What can hang from each mark
H: F
V: B
F: H S
E: B H P S
P: E
S: E F Y

Every row comes from one small tree of marks. The marks that hang from a mark follow it in brackets, in alphabetical order. Every link used is in the known rows. Which tree was each row made from?
(in the rows, 100 means zero)
Known rows
F{H S{E Y}}: 107 99 94 146 127 86 113 118 101 75 63 103 82 151 98 97 95 104 111 93
F{H S{E{P} Y}}: 104 86 89 137 129 64 101 120 104 78 69 101 67 148 97 95 94 109 109 92
S{E Y}: 117 125 115 106 109 94 114 68 71 98 83 85 105 153 100 67 93 131 122 104
S{F{H} Y}: 111 139 99 146 154 104 104 146 62 71 65 76 80 129 125 92 103 108 125 112
S{E{B H} F Y}: 127 124 105 148 155 89 100 85 55 78 110 73 78 136 110 63 104 105 117 108
P{E{B S}}: 128 84 106 138 116 66 66 98 94 104 110 91 150 113 44 122 91 126 68 135
F{H S{E{B}}}: 110 81 101 169 133 81 114 102 114 78 84 94 92 148 75 106 105 101 93 99
F{H S{E{B} Y}}: 113 94 94 163 138 83 106 110 100 79 70 95 87 156 89 101 104 103 99 96
H{F{S}}: 109 70 105 141 133 90 72 123 104 114 98 152 119 132 97 125 79 115 106 66
E{S}: 138 85 132 110 109 77 99 117 78 85 102 102 118 124 73 95 106 147 102 117
F{H S{Y}}: 102 92 87 147 132 88 86 148 96 85 59 114 87 135 112 111 96 106 101 93
F{H S}: 100 77 95 152 127 86 94 139 110 83 73 113 93 126 98 115 97 103 95 97
V{B}: 131 60 135 126 102 87 70 86 94 114 106 92 115 137 94 85 122 119 90 102
S{F Y}: 112 139 106 138 144 108 91 137 49 81 82 84 91 123 128 85 97 114 124 111
P{E{H S}}: 115 69 97 99 101 60 57 111 94 105 114 117 131 89 74 106 73 124 79 123
P{E}: 96 97 93 115 99 83 68 96 99 115 97 100 144 102 76 115 71 116 82 124
S{Y}: 112 114 105 109 117 96 74 110 65 111 78 102 112 129 121 86 94 134 107 103
E{B P S}: 149 48 121 129 137 24 56 103 84 99 131 85 97 126 50 96 124 153 71 120
E{P}: 105 66 104 97 114 48 58 102 90 114 112 99 88 108 96 87 96 138 91 105

Write each row's tree
128 86 91 137 135 62 49 118 78 96 116 99 124 99 73 108 86 114 75 128
P{E{B H S{F Y}}}
139 116 122 132 141 85 112 151 63 59 78 84 90 134 91 94 109 132 121 120
E{S{F{H} Y}}
103 59 98 121 111 60 75 99 99 95 117 123 79 116 96 83 84 112 98 89
F{S{E{H P}}}
118 83 105 149 141 89 81 102 98 110 96 139 116 152 90 115 84 115 110 66
H{F{S{E{B} Y}}}
151 51 100 127 164 18 31 133 59 86 139 97 60 106 93 76 118 135 82 109
E{B H P S{F Y}}
118 99 104 97 122 81 90 73 78 109 97 118 97 144 115 68 83 126 122 79
S{E{H{F}} Y}
124 105 97 136 158 58 81 86 60 82 119 71 57 132 108 58 103 112 111 106
S{E{B H P} F Y}
126 144 109 168 164 97 133 91 67 62 80 49 79 161 92 79 114 104 122 116
S{E{B} F{H} Y}
114 67 91 134 128 58 60 99 86 100 110 117 80 130 102 81 91 115 93 89
F{S{E{B H P} Y}}
111 79 100 138 136 91 68 128 95 115 89 153 116 138 107 122 78 117 111 64
H{F{S{Y}}}
116 150 116 136 137 106 131 95 55 68 86 67 83 147 108 68 95 113 139 112
S{E F Y}
136 74 119 112 130 69 82 138 66 74 125 113 85 95 101 80 102 127 108 111
E{H S{F}}
121 80 117 126 121 55 94 46 93 105 123 72 98 142 65 75 108 132 91 111
S{E{B P}}
125 124 108 148 156 70 101 84 58 76 105 55 69 148 91 68 108 116 118 114
S{E{B P} F Y}
120 61 107 113 123 43 74 48 93 111 138 89 85 125 80 65 103 126 86 102
S{E{B H P}}
